In the rows, 128 means zero.
Known rows, with every way that one mark hangs from another:
q659{q719}: [130 129 137 107 114 134 140 117 147 157 102 169  96 139 153 115 119 141
 145 141 123 107 145 125 128 116  91  77  94 134 122 130 125 107 180 149
 126 156 127 142 140 128 115 103 140 156 132 161  98 121 142 107 139]
q107{q612{q756 q830{q727}}}: [123 139 144 112 139 116 119 120 131 151 102 109 124 138 143 128 130 151
  53 138 107 133 143 135 140 135 189 116  89 133 207 101 133  93  87 172
 120 109 158 143 150 143 134 108 155 123 124 101  67 122 138 108 142]
q727{q78 q830{q612{q756}}}: [125 102 138 108 121 116 130 134 127 130 112 125 125 135 139 108 138 153
  99 123  90 137 139 124 148 134 129 115  99 128 110  99 123 105 121 132
 140 149 129 125 146 128 129 101 152 123 129 128  84 149 143  92 154]
q727{q78 q830{q612{q107 q756}}}: [124  93 149 104 120 112 134 135 122 133 113 106 139 136 134 110 140 147
 113 127  88 129 139 129 142 125 133 119 106 121 112  98 116 106 104 129
 159 146 124 141 134 129 127 112 153 122 120 116 104 126 138  97 153]
q107{q612{q756{q153{q686}} q830}}: [128 170 124 102 197 105 100 129 141 149 112 132 133 144 127 130 121 167
  32 157 163 128 120 135 132 139 155 121 112 107 185  98 137 114  92 146
 110 125 136 155 160 121 124 132 155 129 120 142 100  91 123  95 143]
q830{q612{q756} q727}: [129 132 165 103 109 129 112 125 136 140 109 136 130 133 140 124 135 147
  91 130 109 118 144 131 138 125 141 103 119 123 163  95 125 109 121 148
 131 143 152 128 149 131 126 114 152 117 129 111  90 155 142 105 148]
q830{q612 q727}: [125 100 175 106  91 145 113 118 131 149 108 133 129 132 150 122 124 132
 113 122 105 103 145 123 131 116 138 103 103 127 128 121 109 117 145 152
 132 142 152 132 138 122 131 114 145 127 122 109  91 163 146 115 145]
q659{q78{q727{q830{q612}}} q719}: [133 132 147  72  53 116 127 125 147 136 113 132  86 124 156 102 117 130
 166 100 155 166 140 130 159 132  22  73  62 135  33 190  94 104 142 135
 154 143 118 156 137 145 109  94 144 133 143 133  59 170 145 104 139]
q153{q686 q756{q612}}: [134 133 140 125 183 143 121 134 162 115 106 154 151 146 129 130 139 132
 153 144 162  97 137 121 108  95  84 113 149 113 134 132 125 122 212 118
 109 164 137 150 141 109 118 122 144 152 131 158 157 112 124 111 135]
q107{q612{q830}}: [116 136 134 120 148 125 116 105 114 141 105 119 122 147 151 120 118 145
  72 135 104 112 143 129 123 117 178 103  82 130 177 110 123 105 111 167
 129 122 149 146 145 133 131  92 145 146 114 116  77 108 132 103 141]
q659{q78{q727} q719}: [132 167 123  79  65 124 138 118 167 141 111 173  80 128 151 103 124 137
 164 119 151 157 144 132 151 135  11  68  71 139  64 184 108 102 180 143
 134 143 113 143 142 141 115  89 135 148 144 150  86 135 134 115 138]
q153{q686 q756{q612{q107}}}: [135 131 147 124 185 131 135 131 156 133 103 127 167 142 128 140 136 127
 169 144 167  93 135 124 110  89  91 117 164 102 140 127 121 120 186 114
 131 156 132 162 133 106 116 133 147 154 122 145 179  85 121 112 133]
q830{q612}: [122 114 155 110 119 143 103 120 116 139 108 145 126 139 148 117 122 143
 112 128  92  95 144 128 128 107 131  92 112 122 126 109 112 119 146 143
 135 144 141 132 145 117 124 103 140 137 124 128 102 137 135 104 147]
q719{q659{q78{q727{q830{q612}}}}}: [131 159 147  72  47 125 119 120 152 121 118 151 109 129 156  93 120 131
 166  96 176 168 149 137 161 131  21  77  60 135  18 180  90 107 138 131
 139 127 118 147 131 142 114  81 150 135 140 110  81 182 136 112 142]
q719{q659{q78{q727{q830}}}}: [135 187 130  81  50 125 150 124 171 124 114 176 102 133 154  96 127 139
 183 103 181 172 155 136 152 137  17  77  67 142  15 184 101 108 170 133
 128 124 104 144 128 146 116  83 146 146 148 123  88 161 137 117 140]
q727{q78 q830{q612}}: [119  78 148 109 109 129 137 122 124 131 112 127 124 137 147 105 134 139
 121 121  94 121 142 122 142 125 125 110  87 135  74 129 107 116 143 135
 144 145 135 131 137 122 133  99 144 136 124 119  82 156 144 103 150]
q686{q153{q756}}: [130 129 128 106 171 145 148 132 158 151 108 144 148 143 132 130 132 128
 133 148 153  89 139 132 122 108  97 101 116 109  99 140 127 129 190 121
 123 148 109 142 136 104 123 112 139 152 133 153 142 122 136  98 134]
q612{q107 q756{q153} q830{q727}}: [134 160 153  98 132 119 124 139 152 167 107 103 139 131 133 125 133 146
  71 149 122 129 136 134 143 143 162 124 128 122 170  92 140 112  93 152
 131 120 140 145 141 130 126 135 156 122 122 108 114 100 134 116 142]
q719{q659{q78{q727}}}: [134 186 122  77  61 132 130 112 171 130 116 193  99 133 151  97 126 139
 171 114 166 150 153 140 151 139   4  71  72 138  51 179 101 106 182 139
 126 127 112 135 135 135 118  84 139 147 142 130  97 144 128 121 143]
q727{q78 q830}: [122  94 134 121 111 133 159 128 145 145 107 147 118 139 142 104 139 149
 136 132 103 122 145 122 132 127 128 114  87 140  66 123 120 116 176 140
 131 145 124 128 136 122 135 105 141 145 130 129  88 140 146 109 146]
q153{q686 q756}: [133 158 138 107 178 130 135 129 154 152 114 153 135 148 132 142 130 141
 141 146 169  99 135 137 112 107  76 108 130 108 106 131 125 122 197 120
 103 161 124 145 135 106 121 123 135 150 129 157 142 109 133 100 137]
q756{q153{q686} q612{q830}}: [129 141 146 119 181 141  97 140 149 125 110 140 146 140 128 111 133 142
  89 149 154 116 126 115 123 118 135 123 142 117 149 121 125 129 164 136
 120 135 151 153 154 114 118 133 150 140 122 141 137 100 115 119 139]
q830{q612{q107 q756} q727{q78}}: [121  89 162  94 111 116 132 126 135 145 111 105 135 126 134 122 141 140
 100 131  99 125 139 127 150 136 150 122 110 120 153 103 115 103 107 142
 150 133 145 131 130 128 135 122 148 116 115  95 106 129 136 111 150]
q719{q659{q78}}: [129 190 132  92  81 140 118 108 152 138 102 202 102 140 152 102 118 142
 168 124 164 127 149 139 139 128  33  63  76 132  91 159 110 103 196 141
 119 124 118 134 132 124 116  84 143 156 133 145  99 132 129 117 141]
q78{q727{q830}}: [133 143 131 111  78 133 152 136 158 141 113 144 121 137 145 113 135 140
 140 117  98 141 154 129 130 119  97 102  99 142  44 133 112 123 149 139
 130 149 121 137 139 137 127 103 143 134 138 115  99 155 148 114 143]
q686{q153}: [126 137 133 111 142 143 138 124 150 157 104 156 137 140 133 121 130 136
 129 144 108  92 141 128 122 104 125  98 115 118 106 123 120 130 185 135
 132 145 119 139 139 110 123 117 144 151 127 141 128 123 136 107 143]
q756{q153}: [129 146 133 113 128 145 121 128 150 149 109 175 125 143 138 117 125 146
  97 145 124  99 140 126 125 124 118  95 120 124 104 112 128 132 171 140
 116 148 124 128 154 110 124 114 141 148 129 152 133 126 136 109 142]
q612{q756 q830{q727}}: [129 162 146 106 120 127 123 131 145 159 106 125 127 135 141 123 139 150
  78 142  94 133 145 133 136 135 156 117 112 135 177  96 140  99 116 164
 122 123 150 132 142 138 129 116 152 120 130 103  77 121 136 116 145]

Rows:
[129 154 110 112 171 119 115 123 149 143 109 157 129 144 134 126 120 161
  46 148 140 111 134 132 131 133 149  99 101 113 172  89 138 117 109 148
 115 141 125 136 166 124 126 108 156 137 124 149 121 115 135  91 143] | q107{q612{q756{q153}}}
[134 135 141 124 165 147 106 139 161 130 104 172 147 140 126 117 130 148
 121 147 168 100 128 119 115 114 106 116 156 112 120 121 125 138 190 126
 116 152 136 142 154 108 118 130 151 146 128 158 161 113 122 117 140] | q756{q153{q686} q612}
[138 147 156  99 159 115 109 148 146 150 114 138 146 135 125 122 127 165
  86 137 173 129 121 133 137 125 103 117 135 103 104  96 125 126 113 118
 122 151 120 149 155 119 117 138 158 121 131 147 121 139 136  90 146] | q727{q830{q612{q756{q153{q686}}}}}
[131 113 135 125 175 151 147 129 158 126 103 113 176 142 126 129 140 108
 162 144 139  87 142 122 118  80 111 107 143 103 131 138 123 127 183 114
 146 149 117 160 132 107 114 121 154 156 123 139 179 102 125 110 130] | q686{q153{q756{q612{q107}}}}
[128 178 141 112 142 110 117 129 128 156 105 112 141 141 136 118 132 148
  93 148  78 119 144 136 131 119 149 110 123 122 188  78 138  98 101 146
 145 132 132 147 137 129 122 108 152 133 118 120 115  77 128 105 147] | q612{q107 q756 q830}
[119  63 171 100  94 126 136 119 126 144 109 102 128 127 142 117 140 123
 122 125 106 110 139 124 145 132 145 123 103 126 112 129 100 116 139 147
 151 133 157 135 124 119 139 125 139 122 110  90 100 134 139 121 148] | q830{q612{q107} q727{q78}}
[135 153 125  81  59 117 155 126 172 144 110 153  81 128 153 106 126 137
 178 110 151 167 145 134 152 130  15  73  64 142  30 183 104 104 172 141
 138 141 105 149 137 149 114  88 144 145 148 143  76 147 147 114 138] | q659{q78{q727{q830}} q719}
[130 158 158 106 119 121 124 131 139 162 102  97 138 134 137 126 139 144
  93 141  97 127 147 135 137 124 164 125 120 130 184  90 134 100 103 159
 137 119 145 148 133 139 126 122 153 122 119  94  95 107 137 115 143] | q612{q107 q756 q830{q727}}
[132 156 147  87 178 118  88 141 140 142 116 158 141 137 122 127 123 165
  73 144 167 116 120 134 131 127 106 112 141  99 137  92 130 125 125 119
 119 153 125 138 159 108 117 137 152 126 125 152 134 119 123  95 149] | q830{q612{q756{q153{q686}}}}
[135 186 142  96 174 103 106 140 150 158 106 118 148 139 123 125 129 161
  74 158 150 124 122 138 128 133 131 128 149 103 169  82 143 117 101 131
 128 136 125 156 145 113 116 148 149 131 118 139 141  67 120 102 145] | q612{q107 q756{q153{q686}} q830}
[131 128 160 112 119 115 124 134 125 152 105 102 149 137 139 124 134 148
 118 126 101 116 144 137 133 100 129 104 121 115 134  86 122 106  93 133
 156 149 123 149 139 131 117 111 159 125 120 114 113 130 143  94 148] | q727{q830{q612{q107 q756}}}
[136 186 134 102 168 113 121 135 158 166 110 152 149 140 118 132 132 165
 101 156 154 111 124 135 122 127  98 116 156  98 137  83 135 124 133 122
 125 151 110 149 147 108 117 151 149 133 121 156 168  77 127 103 144] | q612{q107 q756{q153{q686}}}
[130 139 155 113 121 124 114 131 131 141 109 129 140 139 138 123 129 155
 101 126  96 125 143 130 135 107 126  96 116 123 120  88 124 108 111 134
 137 151 127 135 148 132 121 103 159 125 131 130  94 151 143  90 150] | q727{q830{q612{q756}}}
[120  78 160 121 114 136 139 121 136 131 105  89 142 127 141 103 149 119
 121 134  89 124 144 111 138 129 174 139 114 140 154 133 117 106 149 158
 149 118 171 143 129 132 135 120 149 133 114  85 108  99 127 139 140] | q756{q612{q107 q830{q727{q78}}}}
[117  54 164  99  98 133 129 121 132 135 116 132 116 127 146 112 139 132
 102 123 112 115 141 121 146 140 141 118  90 133 101 134 109 115 154 150
 132 134 160 122 135 120 139 111 139 124 123 104  81 158 138 122 147] | q830{q612 q727{q78}}
[124 121 169 112 105 126 136 124 136 163 103  94 134 132 146 123 134 127
 117 136 105 114 148 128 134 121 168 120 118 132 155 114 120 108 126 158
 137 121 151 145 125 130 130 119 143 133 114  89  98 112 139 126 139] | q612{q107 q830{q727}}
[133 134 148 125 162 139 120 137 153 144 106 148 161 136 123 123 132 140
 133 149 167  95 127 121 115 109 110 116 157 103 136 112 118 137 171 120
 135 151 126 156 144 108 115 143 154 147 117 145 185  89 123 116 139] | q756{q153{q686} q612{q107}}
[134 145 149 104 141 125 111 143 141 150 113 137 143 137 133 120 127 157
  77 133 134 128 134 131 139 122 130  99 126 114 108  91 131 123 103 131
 132 152 120 137 158 122 120 116 158 122 132 136 109 151 144  92 146] | q727{q830{q612{q756{q153}}}}
[133 136 157 101 127 121 120 141 133 152 109 109 152 135 130 127 128 151
  92 132 121 122 132 133 144 115 125 106 137 107 114  84 125 122  84 127
 152 147 113 149 148 125 117 122 162 123 123 128 130 126 143  95 146] | q727{q830{q612{q107 q756{q153}}}}
[120  94 158 102 102 122 156 123 133 157 107  88 123 129 143 112 143 126
 112 138  98 123 144 122 140 140 162 135 100 137 132 125 118 106 141 160
 146 118 154 138 119 128 139 123 139 133 114  88  94 104 134 128 142] | q612{q107 q830{q727{q78}}}
[122 160 123 119 160 110 105 118 115 139 104 121 125 147 141 122 124 158
  50 140 101 126 140 135 132 126 177 105  92 127 213  87 139  95  81 165
 124 125 142 146 155 136 128  97 153 130 119 122  78  98 130  95 147] | q107{q612{q756 q830}}
[123  80 151 111 127 148 130 136 160 119 109 122 131 126 137  96 143 123
  75 142 125 133 135 107 144 152 168 135 107 142 128 138 126 121 162 154
 126 116 170 136 150 121 135 120 152 131 126 108 103 125 124 136 139] | q756{q153 q612{q830{q727{q78}}}}
[139 148 134  90 108 118 123 149 154 139 122 130 135 132 135 110 126 149
  80 119 132 153 135 132 150 134  97 109 114 121  74 104 120 126  81 130
 141 147 114 141 158 133 121 114 154 116 144 122 106 163 139  94 148] | q78{q727{q830{q612{q756{q153}}}}}
[128 132 148 126 179 138 126 130 136 122 106  96 164 142 138 121 133 115
 131 138 113 101 144 120 121  92 141 111 135 122 173 118 128 108 153 137
 142 142 146 160 132 121 116 102 147 147 121 124 148  83 121 115 133] | q153{q756{q612{q107 q830}}}
[118 104 150 105  99 129 146 120 139 150 108 119 113 130 148 107 141 135
  95 137 100 134 144 119 143 149 159 128  77 148 121 130 126 108 159 162
 130 117 160 126 132 126 142 118 138 131 125  98  73 125 134 127 145] | q612{q830{q727{q78}}}
[133 140 148  97  91 109 132 140 137 138 116  96 145 134 139 121 135 142
 122 114  92 147 143 137 142 113 107 110 119 120  93 104 110 111  68 127
 162 151 117 153 137 138 120 111 152 117 131  99 107 140 142  95 149] | q78{q727{q830{q612{q107 q756}}}}
[129 126 145 129 140 150 125 134 149 136 102 145 158 138 132 114 129 131
 119 141 123  94 139 119 120 106 137 107 145 116 137 110 121 130 161 135
 138 146 131 145 149 114 117 118 151 150 120 139 171  93 129 121 138] | q756{q153 q612{q107}}
[129 120 172 125 147 142 138 131 153 131 105  82 160 133 138 126 138 107
 136 134 130 112 145 118 125 100 152 125 133 128 169 134 128 111 149 149
 136 131 160 158 126 124 127 115 153 139 121  97 134 102 129 125 128] | q153{q756{q612{q107 q830{q727}}}}
[120  78 150 123 110 149 128 127 144 119 102 117 126 130 145 101 150 125
 105 134  95 132 145 109 140 135 164 132 100 148 139 134 120 107 171 162
 129 121 174 128 138 132 139 112 150 132 126  97  89 134 129 136 142] | q756{q612{q830{q727{q78}}}}
